Each row comes from the steps of one walk. Every step used is in the known rows, and no mark comes twice. Write the walk behind each row, first mark first.
Known rows
paka-lugud-funi: [ 29  12   7  29  27 -29 -59 -53 -48 -64 -41 -24   9  12  14  -1 -18 -29
 -14  -1   9  35  10]
ranid-palu-lugud: [ 40  -4 -20  -8 -20   8   7   0  20 -28  18  -6  44 -30  -3 -18 -19  16
  -4  39  10  -5   2]
funi-zamud-paka-lugud-palu-ranid: [ -3   8 -21   7  21  41  42   8 -22  17  14  -2  32 -18  -7  19   5 -15
  -7 -18  72 -22  45]
paka-lugud-funi-zamud: [  7   7  -6  25   5   0 -59 -12 -22 -10  -8   2  11  27   3  19  -8 -15
 -36 -37  11  41 -27]
lugud-funi-zamud-palu: [-25  -2 -17 -33   8  -6  -7   8  67  13  -4 -15 -51  19 -16   7   9 -18
   0 -31 -23  11  -1]
zamud-palu: [  3   1 -26 -37   9 -12  16   0  59  -1  -5 -32 -52   7 -12  -6   4 -15
  20  23 -32 -27  21]
bolim-palu-zamud: [ -5   4  15 -14   3  27  -1   6  17  26  19  46 -28  -9 -23 -17 -21   4
 -22   9 -43 -98  -8]
bolim-palu-lugud-funi: [ -2  14  24  11   7  -8 -31 -39 -31 -63 -25  26  -4  -1  -7 -15 -35 -13
   6 -16  18  17  21]
palu-zamud-paka: [ -1 -16  34  26 -17 -30  -7  16 -33  23   1  33  -3  -9  24  28  25  27
  10  27 -13 -30  -3]
bolim-palu-zamud-paka-lugud: [ 21  -9   1  22   6 -31   8   4 -49 -28 -17 -19  19 -12  47  -9 -11  10
 -30  44   4  -5   4]
zamud-paka-lugud-palu: [ 30  15  -9  10  25 -13  52   4 -48 -18  -6 -33  -3   8   6   2 -12 -31
  32  15   6  50  20]
paka-lugud-funi-zamud-palu-bolim: [-24 -17 -14 -51  17 -10   1   5  15  23 -14  -8 -40   4  17 -26   7  20
 -14  -4 -55  23 -44]
zamud-palu-lugud: [ 30   7 -18 -24 -22 -14  22  -4  16 -33   2   4 -11 -12   7 -25 -22  21
   3  33  23   5  11]
lugud-funi-zamud: [ -7   7   4  21  -1   9 -63  -8  -8  10   1  23  -5  30 -16  32   0 -16
 -15 -48   1  23 -25]
palu-lugud: [ 51  14  -7  12 -28  -6 -10 -17 -37 -40   5  26  22  -8   8 -12 -28  23
  -1  37  38   2   1]
lugud-paka-zamud: [ -8   3  25  27 -19   4 -22 -19   2  10  -3 -14  40  18  -5 -14  13   5
   1  -7 -11  19 -26]
paka-zamud: [  6   4 -13  12 -18  15 -43 -29  -2   4 -11 -24   6  15  -2 -10   2   3
 -22  31 -36 -12 -26]
paka-zamud-palu-bolim: [-27 -19 -14 -59   4  -1   9  -3  27  35 -15 -16 -44   0  11 -38  13  30
  -2  27 -80  -5 -43]
ranid-palu-bolim: [ -4 -26 -14 -40  15  14   0   5  24  33   8 -16   2 -20  -4 -20  12  18
   8  32 -82 -26 -35]
lugud-palu: [ 25  27  -9  -5  21  17  35  -3 -16   7  12  -4 -28  17 -39   8 -14 -41
  52  -2 -16   9  17]
funi-lugud-paka: [ 21   6  42  41   2 -19   6   8 -27 -33  17   9  47 -14   6  -5   3  -2
  21 -33  55  27   1]
zamud-paka: [  2 -12  18  35 -10 -37  -6   7 -46  -5 -13   2   1   4  25  36  22   8
  36  33   1   1  20]

Which walk is each row?
[ 17  -2  37  20 -14 -10  26   7  16 -15  25  10  76 -13  -9 -15   1  10
  34 -17  41  31   4] => ranid-palu-lugud-paka
[ 17  13  -7  -5 -16  11  18  -6 -20 -44   4  28   6 -12  -3 -30 -47  11
   1  29  25 -21  18] => bolim-palu-lugud
[ -4   0  -1   9 -11  13 -45   1  12   1  10  21  19   9 -13  16  -6  -2
 -24 -43  10  36 -28] => ranid-palu-lugud-funi-zamud
[ 22  13 -12  11  19  -6  49  14 -43  -4   0 -27  -1  12   5   8  -9 -28
  21   0   8  59   7] => funi-zamud-paka-lugud-palu
[ -3   1  26  29 -17   1 -17 -10  -9 -10   0 -17  43  -3  10 -23   8  11
 -17 -12  10  30 -31] => funi-lugud-paka-zamud
[-21  -6  -1 -27  -3 -11  26   7  66   0  -5 -43 -17  -4   2 -31  14   0
  -1  -6 -17  16  -6] => funi-lugud-paka-zamud-palu
[-16  -3 -27 -40  -4  -2   8  -6  70  10 -13 -48 -43  10  -6 -22   9  -5
  -5  24 -48 -12  -2] => paka-zamud-palu
[-26 -14  26  39 -11 -30 -30  15 -38   9 -12  18   2  16  21  49  27   5
  16 -21   8  39  -3] => lugud-funi-zamud-paka
[-24  -2 -30 -21  18  33   6  -3  43  12   2 -10   7 -17  -8   9  12  -8
 -35 -29  57 -45  42] => paka-lugud-funi-zamud-palu-ranid
[-15   8   6  11  -8  14 -40  -2  -9  -8   3  38   0  18 -12  10 -20  -5
 -21 -48  18  28 -20] => bolim-palu-lugud-funi-zamud
[ -27    5  -17   -7   21   61   17   -8   11    5   10   17   12  -25
  -29    3  -11  -16   -8   -2   45 -110   66] => bolim-palu-ranid
[-14   0 -30 -27  15  35  20  -5  48  16   8  -7  -5 -23 -19   8  14  -6
  -6   2  43 -84  59] => zamud-palu-ranid
[-13  -2 -31 -37  -1   2  10  23  72  27   9 -18 -47  18 -15   6   8  -9
  -1 -10 -25  -9  -4] => funi-zamud-palu
[  2   9   5  19 -16   5 -54  -7 -17  -7   3  37   8  20  -7  19 -11   1
 -22 -44  24  39 -28] => palu-lugud-funi-zamud
[ 45  26 -23   1  29   5  41  -8 -36 -21  -1 -35  -7  12 -11 -10 -26 -41
  22  14   0  34  13] => paka-lugud-palu
[ -5  -8  35  16  -7 -21  25  24 -31  31   7  31 -13  -6  10  26  20  13
  28  11 -16 -11   2] => lugud-palu-zamud-paka
[-35  -3 -12 -21   6  37  24  -6  58  26   7 -14  18 -21 -16  -5  24   3
 -12 -15  45 -59  43] => lugud-paka-zamud-palu-ranid
[-30 -20   6 -50   5  -8  21   8  22  23  -8 -13 -26 -14  20 -47  16  35
  -3   4 -55  17 -46] => funi-lugud-paka-zamud-palu-bolim
[-37 -15  28  30 -15 -23  -9  20 -37  -2 -10  28   3   7  22  32  10  11
  12 -22  19  39   4] => bolim-palu-lugud-funi-zamud-paka
[ -8 -28  26  11 -12 -21   5  27   8  32  10  10  12 -23  15  24  31  22
   7  27 -33 -35  -3] => ranid-palu-zamud-paka
[ 37  16   6  -7  11  13  19   3 -12  22  18  20 -12  -3 -12 -14 -17  -5
 -18   6 -24 -30 -21] => paka-lugud-palu-zamud
[-14 -15  11  33 -20 -22 -13  29 -33  22   1  15   5  13  22  48  26  14
  14   1   7  19  -6] => funi-zamud-paka
